Every row comes from one small tree of marks. Brackets hold a mark, then the marks that hang from it, in alphabetical order. Every link used is in the known rows. Which tree was each row made from?
Known rows
{mosob tila}: -0.492 -0.135 0.563 3.903 -0.592 0.926 1.097 3.977 1.751 1.959 -2.000
 -0.781 0.293 0.763 2.421 0.509 0.684 1.397 0.085 0.957 -2.520 0.206
 -1.489 1.894 -0.362
{bigi {mosob sikid tila}}: -0.722 -1.140 0.357 4.144 1.321 1.374 -0.214 3.152 1.342 2.336 -3.146
 -0.405 0.331 -0.662 0.764 0.510 0.584 1.925 0.279 1.389 -3.071 1.723
 0.018 1.171 0.085
{tila {tipes {busemur mosob}}}: -0.133 0.386 -0.324 -0.332 0.672 1.829 1.345 4.780 2.106 2.008 1.179
 -0.529 4.165 -0.425 1.693 0.860 -2.365 1.836 -0.046 -1.198 -2.018 2.433
 -1.666 -0.263 1.599
{mosob {sikid busemur}}: -0.676 -0.442 0.331 4.050 0.075 2.279 0.302 3.558 0.745 2.500 -1.483
 0.979 2.153 -1.256 1.499 0.462 -1.406 3.353 -0.098 0.597 -1.624 0.850
 -1.895 1.712 -0.048
{tipes busemur}: -0.230 -0.859 -0.463 2.304 -0.118 1.325 0.826 4.607 2.684 2.151 -1.390
 -0.074 1.452 0.574 2.891 0.683 -1.548 1.897 0.719 0.808 -2.755 2.657
 -1.439 0.362 0.777
{bigi {mosob {sikid tila}}}: -0.867 -0.759 -0.627 3.640 0.431 1.781 -0.196 1.683 0.790 3.100 -3.283
 -0.239 0.546 -2.223 0.978 0.868 0.052 2.009 -0.201 0.842 -2.326 1.293
 -1.070 0.137 0.521
{tila mosob sikid {tipes {busemur bigi}}}: 0.232 -1.130 -1.375 -0.834 -0.139 -0.237 0.613 3.510 -0.360 2.407 2.924
 -0.430 1.662 -1.394 -0.082 -0.088 -0.733 0.656 -0.264 -2.144 -2.886
 2.572 0.807 -1.453 1.448
{bigi {mosob {sikid busemur} {tila tipes}}}: -0.659 -1.503 0.131 3.020 1.479 2.606 0.058 2.615 -1.260 2.203 -0.069
 -0.560 2.094 -2.597 0.489 -0.374 -0.850 2.224 -0.442 0.277 -1.863 1.572
 -0.204 0.829 -0.215
{sikid {tila mosob}}: -0.278 -0.720 -0.989 1.962 -1.269 0.956 1.055 1.933 0.420 2.647 -0.257
 -0.865 0.817 -1.662 2.149 0.984 0.515 0.862 -0.450 -0.808 -1.678 0.511
 -2.259 0.026 0.257
{tipes {busemur {mosob sikid tila}}}: -1.380 -0.527 1.233 3.686 0.872 1.016 -1.398 5.742 2.556 1.969 -1.028
 -0.525 3.161 -0.763 0.821 -0.499 -1.844 1.397 0.935 0.177 -2.558 0.634
 -2.477 1.273 0.495
{sikid {mosob tila}}: -0.616 -0.035 0.444 2.380 -0.446 2.045 1.465 3.303 0.996 2.152 -1.659
 -0.943 1.207 1.026 2.141 1.515 0.409 1.159 -0.724 0.592 -3.487 0.807
 -0.258 1.167 -1.030
{mosob sikid tila}: -0.792 -0.139 1.228 5.364 0.257 0.990 -0.284 4.067 1.570 1.794 -2.529
 0.002 0.730 -0.098 0.952 0.399 0.237 2.474 0.176 1.083 -2.529 -0.296
 -1.526 2.557 0.306
{tipes {busemur {bigi {mosob tila}} sikid}}: -1.842 -0.775 0.149 2.496 0.459 -0.245 -1.407 6.159 2.981 3.236 0.175
 -1.214 0.865 0.160 1.470 -0.570 -0.227 -0.791 2.073 1.013 -4.420 2.325
 1.015 -1.688 -1.553
{sikid {busemur bigi} mosob {tila tipes}}: -1.186 1.753 -0.538 0.761 -1.781 1.936 0.993 1.889 -2.264 2.737 1.286
 -1.216 3.749 -2.553 1.953 0.650 -0.950 0.171 -1.192 -0.684 -1.963
 -0.689 -0.197 -0.960 -2.595
{busemur bigi mosob sikid}: -1.547 2.204 0.773 1.245 -0.450 0.292 0.483 6.208 3.962 3.483 0.741
 0.390 3.007 0.676 0.911 1.489 0.038 0.749 0.778 -0.811 -3.118 0.337
 -0.919 -0.635 -0.724
{sikid busemur mosob}: -0.532 -0.444 -0.529 1.141 -0.554 3.320 1.993 2.706 0.144 2.815 -0.729
 0.080 2.685 -0.144 2.685 1.580 -1.201 2.013 -1.017 0.099 -2.566 2.052
 -0.640 0.275 -1.342
{sikid busemur {mosob bigi} tila}: -2.548 -0.437 -0.482 3.654 -1.179 2.749 0.729 2.555 -1.294 2.998 -1.515
 -1.654 2.876 -1.704 1.724 0.612 -1.076 0.936 -1.556 1.356 -2.158 0.881
 -1.600 1.256 -2.230
{tipes {tila sikid}}: -1.119 -1.767 -0.276 3.442 -0.957 1.205 0.531 3.076 0.642 2.778 -1.617
 -0.396 -0.169 0.788 1.069 -0.521 1.271 1.622 -0.703 -0.417 -3.420 0.079
 -1.212 1.101 1.710
{bigi mosob}: 0.077 -0.859 -1.129 1.393 0.599 1.873 2.010 2.584 1.990 2.789 -2.760
 -0.235 0.462 0.388 2.290 1.757 0.500 1.920 -0.010 1.044 -2.874 3.435
 0.286 -0.247 0.144
{mosob bigi {sikid busemur} {tila tipes}}: -2.190 -0.317 1.285 5.909 0.662 1.705 -0.361 4.417 -1.301 1.523 -0.211
 -1.102 2.915 -1.970 -0.464 -0.710 -1.067 2.717 -0.946 1.293 -1.615
 0.217 -1.332 3.523 -0.401
{mosob bigi sikid}: -1.844 0.317 0.662 5.641 0.765 1.122 0.260 4.666 1.789 1.956 -3.484
 0.074 1.640 0.066 -0.099 1.328 -0.254 3.429 -0.462 2.144 -2.706 1.537
 -0.940 3.111 0.833
{tipes tila}: -1.207 -0.235 0.160 3.825 -0.835 1.003 0.665 3.827 1.516 2.018 -2.128
 -0.757 1.197 1.000 2.662 0.290 1.039 1.355 0.192 0.425 -3.227 -0.249
 -1.433 1.116 0.435

Which tree is each row?
0.534 -0.112 -0.227 1.436 0.962 1.439 1.187 2.622 0.256 1.796 0.993
 0.485 2.311 -1.532 -0.163 1.816 -0.379 3.261 -0.863 -1.515 -1.820 1.699
 -0.593 0.938 2.400 -> {tila {mosob sikid} tipes}
-2.327 -0.982 -0.163 4.036 -0.306 0.030 0.372 4.313 0.421 1.790 -1.083
 -1.924 1.917 0.149 0.958 0.214 1.476 0.638 -0.323 0.659 -3.293 0.891
 -0.845 1.524 0.178 -> {tipes {tila {mosob bigi}}}
-0.630 0.549 -0.384 -0.413 -0.776 1.433 1.500 3.584 -0.736 3.083 2.283
 -0.011 3.643 -1.861 0.034 -0.160 -0.919 1.056 -1.186 -2.047 -1.530
 0.446 -0.811 -0.335 -0.314 -> {tila {sikid {busemur bigi mosob}} tipes}
-0.251 0.622 -0.235 1.082 0.695 -0.347 -0.500 4.358 0.404 1.590 1.914
 -0.061 3.445 -2.023 -0.036 0.581 -1.432 1.458 0.682 -0.939 -2.677 1.842
 0.448 -0.748 0.983 -> {tila {mosob sikid} {tipes {busemur bigi}}}
-1.221 -1.584 -0.786 3.850 0.070 2.619 -0.584 1.572 -0.576 3.409 -2.195
 -0.163 1.435 -3.424 1.547 -0.203 -1.066 1.821 -0.286 0.701 -1.529 1.088
 -1.676 -0.007 -0.737 -> {bigi {mosob {sikid busemur tila}}}
-1.305 -0.266 0.917 2.437 -0.087 2.203 0.498 4.470 2.249 3.210 0.236
 -0.345 1.058 1.326 1.308 1.420 0.158 1.351 -0.243 -0.199 -4.034 0.926
 -0.382 0.603 -0.423 -> {busemur {sikid {mosob tila}}}
-1.283 -2.859 -0.572 3.162 -0.576 0.992 -0.584 4.108 1.022 2.542 -0.927
 -0.734 0.474 0.484 1.454 -1.528 -0.323 1.149 0.093 -0.286 -3.840 1.197
 -1.374 0.272 1.916 -> {tipes busemur {tila sikid}}
-2.872 0.163 0.130 3.617 -0.581 2.199 0.124 4.002 1.456 3.787 -0.660
 -1.175 1.698 -0.104 0.496 1.594 -0.251 1.180 -1.133 0.742 -3.584 1.107
 -1.008 0.703 -0.384 -> {busemur {sikid {mosob bigi} tila}}
-0.240 -0.689 0.288 0.841 0.083 1.597 1.480 3.319 0.219 2.529 1.239
 -0.748 1.681 -0.492 -0.280 -0.071 0.159 1.535 -1.519 -1.975 -2.002
 0.281 -1.592 1.207 1.684 -> {busemur {mosob {tila sikid tipes}}}
-2.458 -0.830 0.550 4.084 -0.322 2.393 0.705 4.082 -0.749 2.219 -1.418
 -1.790 2.586 -0.109 1.488 0.221 -0.543 0.825 -1.155 1.808 -2.927 1.284
 -0.623 2.273 -2.666 -> {sikid busemur {mosob bigi tila}}
-2.067 0.238 -0.530 2.434 -0.782 3.125 1.295 2.123 -2.415 2.595 0.326
 -1.916 3.758 -2.319 1.059 0.682 -1.422 1.371 -2.247 0.388 -1.778 0.782
 -1.071 1.017 -1.332 -> {sikid busemur {mosob bigi} {tila tipes}}
-2.230 -2.501 0.303 5.212 -0.646 1.408 0.383 4.090 -0.985 2.738 -1.106
 -1.241 0.356 -0.668 0.203 -1.566 -0.086 1.305 -1.256 1.209 -2.244 0.995
 -1.511 3.019 -0.803 -> {mosob bigi {tila {sikid busemur}}}
-0.960 -0.942 -0.478 2.062 -0.919 1.209 0.113 3.192 1.687 3.802 1.753
 -0.292 0.611 -1.336 1.282 1.010 0.242 1.002 -0.149 -1.620 -2.243 0.528
 -2.269 -0.588 0.861 -> {busemur {sikid {tila mosob}}}
-2.518 0.783 1.475 3.031 0.861 1.036 0.332 6.352 2.049 2.611 1.824
 -1.534 3.263 0.154 -0.675 0.518 -0.178 1.335 -0.576 -0.516 -2.537 0.598
 -1.483 1.967 0.665 -> {busemur {mosob bigi {tila tipes}} sikid}
-1.120 0.026 -0.245 0.831 -1.118 1.069 0.962 4.077 0.357 3.505 0.436
 0.254 2.715 -1.153 0.810 -0.312 -0.582 0.597 -0.595 -1.130 -1.913 0.527
 -1.266 -0.201 -1.314 -> {tila {sikid {busemur bigi mosob}}}
-1.238 1.243 1.343 4.211 -0.285 0.537 -0.662 4.281 -1.134 1.641 0.655
 -0.409 2.948 -2.206 0.459 -0.721 -0.544 1.500 0.066 0.193 -1.801 -1.487
 -0.556 1.505 -1.575 -> {mosob {sikid {busemur bigi}} {tila tipes}}
-2.225 0.187 0.813 3.026 0.187 1.742 0.960 5.015 -0.636 1.811 1.046
 -2.020 4.369 -1.514 0.540 -0.523 -0.961 1.020 -1.111 0.085 -1.116 0.452
 -2.059 2.389 -1.182 -> {sikid {busemur {mosob bigi {tila tipes}}}}
-0.605 -1.572 -0.608 2.893 1.159 2.771 0.421 2.660 0.477 2.947 -2.177
 0.557 1.781 -1.780 1.326 0.553 -1.112 2.825 0.010 1.009 -2.153 2.803
 -0.373 0.332 -0.266 -> {bigi {mosob {sikid busemur}}}
-1.960 -0.358 -0.335 2.544 -0.164 0.970 0.434 3.665 0.221 3.178 2.799
 -1.445 1.882 -1.897 -0.520 0.923 0.055 1.352 -1.216 -1.169 -2.039 1.062
 -1.408 0.481 1.391 -> {busemur {sikid {tila {mosob bigi} tipes}}}
-1.557 -2.398 -0.553 1.912 -1.005 3.048 0.528 2.207 -1.559 3.202 -0.218
 -0.546 1.697 -0.221 1.328 -0.631 -0.020 1.195 -1.592 -0.969 -3.687
 0.602 -0.633 0.169 -0.184 -> {tipes {tila {sikid busemur mosob}}}
-2.376 -0.778 0.957 4.188 0.803 0.782 -0.755 6.727 1.889 2.208 1.645
 -1.656 1.914 0.239 0.092 -0.559 -1.381 1.401 0.337 0.693 -3.245 1.945
 -0.870 1.584 0.921 -> {mosob bigi {tila {tipes {busemur sikid}}}}
-0.702 -1.547 -1.114 2.099 -1.529 1.743 0.733 1.912 -0.954 2.954 0.855
 -0.861 1.747 -3.059 2.616 -0.047 -0.570 0.645 -0.517 -1.027 -0.857
 0.306 -2.861 -0.081 -0.997 -> {sikid busemur {tila mosob}}
-1.107 -1.920 0.204 4.242 0.983 2.130 -0.557 3.070 -0.119 2.605 -2.066
 -0.381 1.223 -1.926 1.210 -0.480 -0.527 1.830 0.143 1.263 -2.224 1.537
 -0.640 1.071 -1.177 -> {bigi {mosob {sikid busemur} tila}}
-3.561 -0.518 1.064 5.222 0.915 0.630 -2.103 6.628 2.030 1.769 -1.960
 -1.407 4.502 -0.482 -0.006 -0.998 -1.361 1.262 0.636 1.170 -3.538 0.786
 -2.167 1.734 0.930 -> {tipes {busemur {mosob bigi sikid}} tila}
-1.670 -0.224 -0.490 1.795 -1.199 -0.565 -1.477 4.974 1.875 3.568 2.577
 -0.869 1.642 -1.898 1.406 -0.239 -0.772 -0.864 1.315 -1.018 -3.144
 0.619 -1.270 -2.176 -0.566 -> {tipes {busemur bigi {sikid {tila mosob}}}}
-2.379 -0.870 -0.243 3.714 -0.581 0.696 -0.182 4.234 1.369 3.566 0.909
 -1.251 1.002 -1.263 0.148 0.696 0.388 0.820 -0.558 -0.163 -2.421 0.919
 -1.964 0.710 0.386 -> {busemur {sikid {tila {mosob bigi}}}}
-0.191 -0.650 0.239 2.468 0.147 0.988 0.512 4.516 0.946 1.408 0.559
 -1.269 1.739 -0.238 2.041 -0.295 -1.230 1.327 0.414 0.064 -2.490 1.351
 -1.182 0.884 0.707 -> {mosob {tila {tipes busemur}}}
-2.624 -0.926 0.523 5.439 0.484 0.221 -0.930 4.386 0.259 1.616 -1.634
 -1.263 2.305 -0.814 -0.472 0.062 1.026 1.691 -0.301 0.695 -3.396 0.432
 -0.905 2.281 0.930 -> {tipes {tila {mosob bigi sikid}}}
-0.915 -0.502 -0.633 0.665 -1.226 1.925 1.194 2.632 -0.983 3.415 -0.071
 0.218 1.885 -0.488 1.030 0.590 -0.444 0.984 -1.359 -0.410 -3.301 1.377
 0.729 -0.550 -1.747 -> {tila {sikid {busemur bigi} mosob}}
